What can hang from each mark
z609: z152
z453: z110 z152 z707 z757
z97: z707
z202: z177 z432
z152: z453
z786: z609
z707: z453
z432: z202 z453
z177: z202
z110: z453
z92: z177

Each row was made from one small tree. Brackets hold a mark, then the marks that hang from it, in the order of their numbers. Every link used is in the known rows. Write each row's tree.
Known rows
(z152 (z453 z707 z757)): -0.08,-0.96,2.85,0.66,-3.64,3.83,1.26,2.68,-1.12,-2.26,1.01,-2.89,4.07,-2.38,0.42,-0.73,0.70,-0.80,-0.84,1.15,0.12,0.60,1.79,1.20
(z609 (z152 z453)): 1.95,-1.38,3.88,-0.41,-3.88,4.85,-0.76,1.72,-3.82,-1.61,-1.02,-4.84,2.12,-3.68,-1.63,0.93,-0.55,-1.70,-1.69,1.67,-0.58,1.39,1.32,-0.14
(z453 z757): 1.92,-0.34,4.38,-1.15,-3.09,2.90,-0.41,1.15,-0.91,-1.11,-0.51,-4.98,2.61,-0.59,0.93,-0.60,0.86,-1.28,-0.37,1.60,-0.85,1.02,1.18,0.89
(z432 (z453 z110 z707 z757)): 0.61,1.90,2.83,-0.16,-2.96,0.87,-0.13,-0.58,-0.68,-0.66,-0.51,-0.30,4.24,0.05,1.34,-0.74,1.82,-0.08,0.44,1.55,0.19,-1.54,2.29,0.44
(z707 (z453 z110 z152 z757)): 1.49,1.46,3.69,0.19,-4.38,1.86,-0.74,-1.83,-2.83,-0.10,-0.73,-1.60,2.25,-0.30,2.71,-1.55,2.03,0.19,-1.63,1.91,-0.66,-1.02,1.41,-0.09
(z707 (z453 z152)): 2.01,0.09,3.35,-0.31,-4.65,3.18,-1.01,-0.92,-4.55,-0.19,0.47,-4.64,0.02,-2.00,2.67,-1.38,1.23,1.66,-1.74,1.79,-0.09,0.36,1.91,-0.35
(z432 (z202 z177) (z453 z707 z757)): -0.70,0.62,2.09,0.68,-1.93,0.08,-1.70,2.20,-0.01,-0.88,0.32,-0.92,1.24,-1.85,0.85,1.32,0.55,0.65,-0.16,0.80,-0.78,-1.52,2.50,0.10
(z202 z432): 1.63,-1.82,3.30,-0.85,-3.97,4.08,-0.89,0.84,-2.59,-0.99,0.22,-4.24,-0.08,-2.54,2.00,0.13,0.22,0.07,-0.30,2.95,-0.47,0.38,0.45,1.27
(z202 z177 (z432 (z453 z110 z152 z707 z757))): -0.87,0.31,1.91,0.54,-2.62,-0.34,-1.14,-0.77,-0.38,-0.34,-0.29,3.49,0.79,-1.61,3.33,1.60,1.30,-0.21,-0.08,2.86,0.42,-2.34,0.50,0.37
(z97 z707): 2.92,-0.16,2.61,-0.10,-4.05,5.17,-2.38,0.31,-2.98,-2.47,-0.94,-4.84,1.31,-2.31,1.89,-1.82,1.18,-0.35,0.71,1.57,-0.33,0.93,1.85,-0.48
(z786 (z609 (z152 (z453 z110 z707)))): 1.75,1.02,3.13,1.39,-4.31,4.49,1.19,-0.37,-3.61,-1.31,-1.68,-2.67,2.81,-4.19,-1.52,0.11,1.29,-1.29,0.40,2.22,-0.29,0.10,1.82,-1.33
(z786 (z609 (z152 (z453 z110 z707 z757)))): 1.71,1.22,3.32,1.29,-3.76,4.26,1.07,-0.33,-2.39,-1.09,-1.69,-1.92,3.83,-3.26,-1.57,0.03,1.25,-1.64,0.39,2.15,-0.45,0.11,1.50,-0.94
(z177 z202): 0.99,-0.42,4.38,-1.97,-3.35,2.55,-0.57,0.93,-0.94,-2.24,-0.19,-6.95,0.34,-3.17,-0.22,-0.05,-0.18,-0.44,-1.23,1.02,-0.96,0.67,3.18,1.23
(z177 (z202 (z432 (z453 z152)))): -0.60,-0.03,2.84,-2.45,-3.59,2.11,-2.35,-1.26,-1.57,-0.71,0.32,-3.03,-1.02,-3.94,1.16,1.56,-0.98,2.25,-1.32,1.63,0.53,-1.14,2.41,1.82
(z202 z177): 1.76,-1.50,4.29,0.16,-2.91,1.91,-0.38,1.55,-1.44,-1.90,-0.53,-5.18,-0.18,-1.81,1.46,0.45,0.97,-2.26,-0.05,2.26,-1.18,0.95,1.13,0.02
(z110 (z453 z757)): 1.72,-0.99,4.01,-0.49,-3.49,3.23,-0.94,-0.12,-0.81,-0.23,-0.15,-3.43,1.62,-0.43,0.12,-1.69,1.96,-1.36,-0.69,2.66,-1.38,1.26,1.96,1.03
(z609 (z152 (z453 z110 z707))): 1.35,-0.13,2.79,0.34,-3.88,3.20,0.46,1.72,-3.36,-1.84,-1.22,-1.33,3.43,-3.72,-1.00,0.18,0.49,-2.18,-1.61,1.94,-0.43,0.00,2.21,-0.90
(z97 (z707 (z453 z110 z152))): 2.41,1.42,1.93,0.83,-5.09,4.28,-2.68,-2.21,-4.57,-1.46,-1.29,-1.65,1.23,-1.85,3.48,-2.76,2.27,1.13,-0.42,1.86,-0.33,-1.05,2.11,-1.37
(z202 z177 (z432 (z453 z152))): -0.05,-1.07,2.52,-0.38,-3.03,1.55,-2.31,-0.78,-2.18,-0.20,0.11,-0.82,-1.62,-2.63,2.83,2.41,0.20,0.76,-0.15,2.91,0.28,-1.11,0.15,0.66
(z152 (z453 z110 z707)): -0.23,-0.44,2.51,1.22,-4.53,2.96,1.57,1.98,-2.51,-2.48,-0.35,-1.51,3.90,-2.96,0.61,-0.84,1.78,-1.18,-0.74,1.72,-0.18,-0.80,2.44,0.49
(z92 (z177 (z202 (z432 z453)))): -1.48,-1.03,1.91,-0.88,-2.97,2.93,-2.09,1.10,-0.42,-1.49,0.80,-5.40,-1.15,-2.35,0.86,1.45,-0.58,0.11,-0.69,1.73,0.18,-0.07,2.46,1.40
(z92 (z177 (z202 (z432 (z453 z110 z707 z757))))): -2.23,0.15,1.25,-0.15,-2.57,1.30,-1.00,1.13,1.26,-1.56,0.36,-1.48,0.89,-1.40,1.41,0.70,0.20,-0.74,-0.60,1.65,0.22,-1.31,2.77,1.07

Which tree is each row?
-0.24,-0.75,1.69,0.04,-2.77,0.90,-1.28,0.17,-1.89,-0.44,0.79,0.68,-1.23,-3.32,3.32,1.73,0.51,1.05,-0.23,2.73,0.99,-1.15,0.83,0.14 -> (z202 z177 (z432 (z453 z152 z707)))
-0.53,-0.03,2.93,1.13,-3.92,2.80,1.52,1.96,-0.97,-2.35,-0.33,-0.63,5.15,-1.79,0.51,-0.98,1.68,-1.88,-0.68,1.39,-0.51,-0.75,2.03,1.00 -> (z152 (z453 z110 z707 z757))
0.24,0.22,1.67,-0.07,-3.79,2.15,-0.76,-0.90,-2.08,-0.52,0.21,0.20,1.56,-1.81,2.52,-0.05,1.03,1.08,0.40,2.90,0.42,-1.97,1.38,0.85 -> (z202 (z432 (z453 z110 z707)))
-1.86,-0.57,1.43,-0.50,-2.22,2.03,-1.08,1.87,1.20,-1.52,1.32,-3.25,0.06,-1.86,1.27,0.87,-0.43,-0.01,-0.63,1.45,0.62,-0.14,2.70,1.22 -> (z92 (z177 (z202 (z432 (z453 z707 z757)))))
0.67,2.08,2.80,-0.33,-3.35,-0.34,0.64,1.01,-1.56,-0.57,-1.39,1.52,3.79,-2.01,2.44,-0.64,2.43,-1.11,-1.24,1.60,0.37,-0.83,2.31,-0.66 -> (z453 z110 z152 z707 z757)
-1.05,0.95,3.05,-2.15,-3.39,1.09,-2.25,-1.85,-0.14,-0.57,-0.56,-0.54,0.80,-2.48,1.08,1.24,-0.22,1.04,-1.16,1.69,-0.08,-2.28,2.02,2.15 -> (z177 (z202 (z432 (z453 z110 z152 z757))))
-0.18,1.65,2.64,-0.16,-3.88,1.16,-2.70,0.06,-3.05,-0.45,-1.67,-1.98,2.01,-1.88,0.03,0.95,1.27,1.43,-0.34,1.08,-1.45,-2.56,2.96,0.31 -> (z432 z202 (z453 z110))
-1.75,-0.85,1.17,-0.50,-2.75,2.32,-1.16,1.72,-0.13,-1.69,1.25,-3.99,-0.85,-2.88,1.44,0.82,-0.30,0.37,-0.62,1.68,0.78,-0.18,3.14,0.90 -> (z92 (z177 (z202 (z432 (z453 z707)))))
0.03,0.98,3.05,-0.65,-3.03,2.00,-2.97,0.93,-1.52,-0.27,-0.38,-3.32,2.23,-1.38,-0.03,1.10,0.22,1.68,-0.41,0.50,-1.03,-1.29,2.31,0.96 -> (z432 z202 (z453 z757))
0.25,-1.66,3.17,0.00,-2.40,2.12,-1.97,-0.44,0.06,-0.77,0.45,-1.72,-0.14,-0.66,2.26,1.59,-0.07,-0.43,0.58,2.90,-0.54,-0.67,-0.34,1.62 -> (z202 z177 (z432 (z453 z757)))
-0.76,0.16,2.97,-2.47,-3.17,1.86,-2.31,-1.20,-0.31,-0.63,0.37,-2.36,-0.04,-2.94,1.01,1.63,-1.08,1.77,-1.30,1.43,0.46,-1.07,1.81,2.22 -> (z177 (z202 (z432 (z453 z152 z757))))
-1.74,2.42,1.83,0.88,-2.38,-2.05,-1.94,1.05,-1.02,-0.14,-1.39,3.17,1.93,-2.26,1.58,1.99,1.71,0.67,-0.93,0.88,-0.58,-3.16,2.85,-0.87 -> (z432 (z202 z177) (z453 z110 z152 z707 z757))
-0.26,-0.05,2.94,0.35,-2.68,1.15,-2.83,1.21,-2.01,-0.89,-0.52,-3.52,-0.30,-2.40,0.40,1.99,0.44,1.03,-0.14,1.06,-1.39,-1.37,2.29,0.13 -> (z432 (z202 z177) z453)
-0.45,0.10,3.12,-1.85,-3.67,2.07,-1.80,-1.69,-0.56,-1.36,-0.21,-2.78,0.04,-2.60,0.67,0.81,-0.42,0.84,-0.41,1.99,-0.56,-1.99,2.40,2.21 -> (z177 (z202 (z432 (z453 z110))))
-0.40,1.31,1.72,-0.50,-3.44,0.91,-1.12,-1.15,-1.66,0.19,-0.28,2.71,2.22,-1.74,3.12,0.58,1.08,1.24,-0.44,2.46,1.09,-2.29,1.03,0.73 -> (z202 (z432 (z453 z110 z152 z707 z757)))
-0.94,1.23,1.53,0.43,-2.66,-0.73,-2.15,1.95,-2.61,-0.35,-0.15,0.03,-0.34,-4.04,1.64,2.05,0.97,1.96,-1.11,0.78,0.14,-1.80,3.19,-1.09 -> (z432 (z202 z177) (z453 z152 z707))
0.96,0.35,2.71,-0.30,-3.36,1.57,-0.27,0.57,-1.37,0.33,0.27,0.06,1.69,-2.24,1.22,-1.54,2.56,-0.39,-1.63,2.35,0.08,0.92,2.84,-0.14 -> (z110 (z453 z152 z707 z757))
-0.16,-0.75,3.17,-2.25,-3.46,3.10,-1.93,-0.91,-0.78,-1.46,0.84,-4.64,-0.86,-3.16,0.50,0.89,-1.19,1.63,-0.63,1.87,-0.16,-0.89,2.15,2.30 -> (z177 (z202 (z432 z453)))
1.09,0.11,2.37,-0.37,-3.92,1.84,-0.11,0.59,-3.03,0.15,0.21,-0.87,0.41,-3.36,1.47,-1.45,2.60,0.41,-1.55,2.71,0.30,0.89,3.38,-0.68 -> (z110 (z453 z152 z707))
-0.41,-0.51,2.35,-1.67,-3.15,2.36,-0.97,-0.14,-0.36,-1.48,1.46,-3.23,-0.40,-3.74,0.98,0.32,-0.93,1.90,-0.53,1.82,0.39,-0.93,2.77,1.81 -> (z177 (z202 (z432 (z453 z707))))
-0.85,0.26,1.96,-1.95,-3.33,1.49,-1.30,-0.49,-1.26,-0.89,1.04,-1.64,-0.65,-4.51,1.60,1.03,-0.71,2.64,-1.25,1.70,1.14,-1.25,2.93,1.35 -> (z177 (z202 (z432 (z453 z152 z707))))
0.01,-1.28,2.25,0.40,-2.11,1.66,-0.89,0.28,0.44,-0.90,1.30,-0.21,0.14,-1.25,2.71,1.07,0.07,-0.04,0.54,2.84,0.12,-0.93,0.27,1.01 -> (z202 z177 (z432 (z453 z707 z757)))
